Known rows, with every way that one mark hangs from another:
N[P[W[X]] Z[J R[C]]]: [-0.891  0.856  2.119 -0.675 -0.064 -0.374  0.155  0.329  1.517  0.384
  1.320 -0.950 -0.511 -2.067  1.055  1.601 -2.954 -2.510 -0.540  0.337
  3.873 -0.444 -0.827]
P[J[X[W] Z[N R[C]]]]: [-1.734  0.004  4.220  0.654  0.484 -0.139  0.631 -0.581  1.836 -1.471
  0.242 -0.355 -0.616 -1.439  2.333  1.132 -3.511 -2.256  3.332 -0.572
  2.137 -0.202 -4.980]
X[J[Z[N]] W[P]]: [-1.697  0.391  0.800 -0.006  1.220 -0.040 -1.134 -0.141  1.428 -0.856
  1.115 -0.876 -0.835 -1.003  1.924  1.463 -2.527 -2.066  1.421  0.132
  3.706 -0.191 -1.439]
W[X[J]]: [-1.805  0.508  1.908  0.631  1.970 -0.888 -0.753 -0.484  1.651 -0.510
  0.973 -1.885 -0.774 -0.892  0.551  0.509 -2.449 -2.118  0.891  0.381
  3.116 -0.053  2.101]
Z[J[P X]]: [-1.231  0.347  3.879  0.965  1.540 -0.124  0.049 -0.186  1.586 -0.876
  1.526 -1.917 -0.148 -1.851  1.883  0.573 -2.079 -2.173  0.158  0.137
  0.614 -0.129 -0.023]
X[J[P Z[N R]] W]: [-1.450  0.965  2.733  0.025  1.672 -0.069 -0.781 -0.339  1.105 -1.197
  1.039 -0.669 -1.049 -1.827  2.845  1.493 -2.795 -2.365  3.231  0.167
  2.058 -0.372 -2.135]
Z[N[P[J[X] W]] R]: [-1.262  1.221  3.721  0.226  1.001  0.315  0.295 -0.232  1.410 -1.040
  0.806  0.565 -0.699 -1.638  1.956  0.913 -3.886 -2.163 -0.524  0.167
  1.785 -1.200 -1.597]
W[P[J[Z[N R]]] X]: [-1.363  0.200  3.232  0.423  0.805 -0.673 -1.192 -0.656  0.861 -1.016
  1.034 -0.020 -0.457 -1.096  1.120  0.929 -2.611 -2.571 -0.913  0.372
  5.113 -0.238 -1.481]
P[W]: [-1.065  1.680 -0.180  1.373  0.058  0.080 -0.206  0.298  2.574 -0.879
  0.701 -0.738 -1.268 -1.352  1.823  1.015 -2.663 -1.365 -0.500  0.388
  2.440 -0.886  1.493]
N[P[J W[X]] Z[R[C]]]: [-1.005  0.895  1.962 -1.324 -1.345 -0.243  0.240  0.366  1.703  0.620
  1.466 -0.426 -0.819 -2.291  0.948  1.380 -3.024 -2.498  0.449  0.357
  3.910 -0.314 -0.536]
N[P]: [-0.965  1.504  0.025  0.164  1.412 -0.192 -0.487  0.644  1.904 -0.092
  1.412 -1.694 -1.411 -1.611  1.377  0.995 -1.866 -1.875 -0.616  0.686
  1.547 -0.253  1.615]
X[J[P Z[N]] W]: [-1.493  0.824  2.020 -0.366  1.132 -0.016 -0.835 -0.025  1.501 -1.045
  1.323 -0.951 -0.909 -2.090  2.663  1.432 -2.239 -2.058  3.422  0.181
  1.959 -0.073 -1.206]
P[J[Z[R]] W[X]]: [-1.361  0.074  2.419  0.172 -0.872 -0.368 -0.032 -0.722  1.863 -1.000
  0.741  0.077 -0.959 -1.332  1.806  0.996 -3.015 -2.166  0.019  0.017
  3.891 -0.689 -0.806]
P[W[X]]: [-1.073  1.660  0.775  1.161  0.042 -0.243 -0.343  0.078  2.529 -0.655
  0.868 -1.099 -1.088 -0.859  1.164  0.959 -3.077 -1.570 -0.459  0.325
  3.608 -0.937  0.727]
J[P[W] X Z[N R]]: [-0.613  2.019  5.039  0.321  0.085  0.350  0.531 -0.270  1.793 -1.580
  0.973  0.012 -1.132 -1.826  3.191  1.508 -3.337 -2.211  1.091 -0.122
  1.788 -0.976 -2.625]
R[C Z[J N]]: [-1.481  0.618  2.006  2.008  1.157 -0.666 -0.384  0.150  0.952 -1.770
  0.196 -0.344 -0.213 -2.310  1.366  1.338 -1.705 -2.010  2.005 -0.155
  2.676  0.230 -0.453]
W[X[J[P Z]]]: [-1.381  0.587  3.106 -0.522  0.810 -0.771 -0.822 -0.318  1.411 -0.406
  1.684 -1.814 -0.829 -1.728  1.394  0.893 -1.727 -2.426  1.965  0.394
  2.821  0.323  1.559]
R[Z[N[P]]]: [-0.939  1.566  0.164  0.363  1.168 -0.209 -0.358  0.458  1.141 -1.244
  0.920 -0.516 -1.498 -1.938  1.630  1.558 -1.864 -2.067  0.125  0.252
  2.522 -0.298  0.183]
Z[J[X] N[P] R[C]]: [-1.409  0.958  5.451  1.203  2.794 -0.305  0.193 -0.191  0.932 -1.057
  0.572 -0.717  0.122 -1.688  1.498  0.927 -3.357 -2.458  0.851  0.043
  1.211 -0.355 -2.518]
J[P X[W]]: [-0.847  1.628  2.469  0.670  0.493  0.423  0.330  0.324  2.469 -0.452
  1.627 -2.570 -1.106 -1.194  2.226  1.084 -3.059 -1.965  2.165  0.065
  0.882 -0.498 -2.714]

Rows:
[-1.367 -0.208  1.870 -0.042 -0.312 -0.633 -1.060 -0.302  1.468 -0.319
  1.591 -1.113 -0.577 -1.117  0.803  0.794 -1.813 -2.366 -0.805  0.417
  4.767  0.185  0.008]  W[P[J[Z]] X]
[-0.853  2.795  3.248  1.036  1.058 -0.238 -0.532  0.442  1.519 -0.594
  0.556 -0.051 -0.680 -1.530  1.167  1.358 -3.868 -2.065  1.053  0.534
  3.262 -0.947 -1.520]  Z[N[P[W[X]]] R[C]]
[-1.106  1.386  2.807 -0.697 -0.225 -0.336 -0.234  0.213  1.657  0.254
  1.323 -1.132 -0.957 -1.420  1.180  1.389 -3.041 -2.412  1.612  0.337
  3.121 -0.349  0.339]  N[P[W[X[J[Z[R[C]]]]]]]
[-1.260 -0.210  1.113  1.114  0.409  0.075  0.252 -0.171  1.446 -0.982
  1.259 -2.028 -0.712 -0.635  1.505  1.396 -2.495 -2.365 -0.083 -0.331
  3.060 -0.352 -2.836]  R[Z[J[X[W[P]]]]]
[-0.779  1.911  5.146  0.695  0.567  0.161  0.416  0.037  1.825 -1.236
  0.875 -1.203 -0.916 -1.708  2.948  1.701 -3.498 -2.360  4.409 -0.308
  1.580 -0.322 -5.675]  J[P X[W] Z[N R[C]]]
[-1.109  1.125  1.247  1.110  0.717  0.347  0.129  0.132  2.484 -0.358
  1.284 -2.471 -1.063 -0.082  1.501  1.061 -3.352 -1.937  0.311 -0.003
  2.669 -0.625 -2.926]  J[X[W[P]]]
[-0.812  2.080  3.227  0.129  0.315 -0.377 -0.319  0.212  1.615 -0.824
  0.606 -0.033 -1.014 -1.680  1.782  1.713 -3.184 -2.205  1.383  0.254
  3.591 -0.568 -2.040]  J[Z[N[P[W[X]]] R[C]]]
[-1.556  0.018  1.911  1.396  1.483 -0.066  0.473 -0.411  1.390 -1.984
  0.472 -0.975 -0.649 -1.192  1.996  1.401 -2.900 -2.087  1.013 -0.629
  2.385 -0.523 -3.616]  R[Z[J[X[W]] N]]
[-1.379  0.081  2.914  1.799  2.156  0.048  0.071 -0.649  1.468 -0.857
  0.910 -1.864 -0.421 -0.130  1.751  0.980 -3.662 -2.422 -0.863 -0.052
  2.517 -0.868 -3.832]  Z[J[X[W[P]]] R]
[-1.762 -0.253  1.830  0.673  0.447  0.107  0.546 -0.327  2.392 -0.794
  0.972 -1.587 -0.757 -1.036  1.690  0.558 -3.096 -1.885  1.515 -0.232
  1.517 -0.338 -2.274]  P[J[X[W]]]
[-0.679  1.493 -1.167 -1.339 -0.686  0.195  0.240  0.881  2.330  0.327
  1.600 -0.925 -1.659 -2.254  1.743  1.690 -2.120 -1.840 -1.371  0.449
  2.915 -0.539  1.457]  N[P[W] Z]
[-1.297  0.171  3.157 -0.706 -0.239  0.054  0.724  0.111  1.906 -0.065
  1.332 -1.527 -0.947 -1.493  1.923  1.219 -3.019 -2.506  2.531 -0.199
  1.415 -0.001 -3.615]  N[P[J[X[W] Z[R[C]]]]]
[-1.646  0.893  3.591  2.650  3.126 -0.740 -0.693 -0.357  0.869 -1.790
 -0.209  0.042  0.067 -1.914  1.651  0.877 -2.743 -2.077  0.924  0.227
  2.248 -0.325 -1.129]  Z[J N R[C]]
[-1.460  0.904  3.708 -0.371  1.398 -0.762 -1.033 -0.394  1.148 -0.933
  1.345 -0.996 -0.608 -1.967  1.486  0.968 -1.977 -2.342  2.033  0.368
  3.058  0.162  0.923]  W[X[J[P Z[N]]]]
[-1.336 -0.259  2.499 -1.303 -0.043 -0.098  0.537 -0.014  1.852 -0.288
  1.713 -1.324 -1.031 -1.865  1.776  0.834 -1.917 -2.313  0.236  0.017
  1.190  0.179 -0.233]  N[P[J[X Z]]]
[-1.131  0.501  4.869  1.432  2.254 -0.207  0.185 -0.607  1.109 -1.092
  1.164 -1.596 -0.361 -1.533  2.144  0.647 -2.722 -2.535 -0.057  0.137
  0.777 -0.495 -1.235]  Z[J[P X] R]
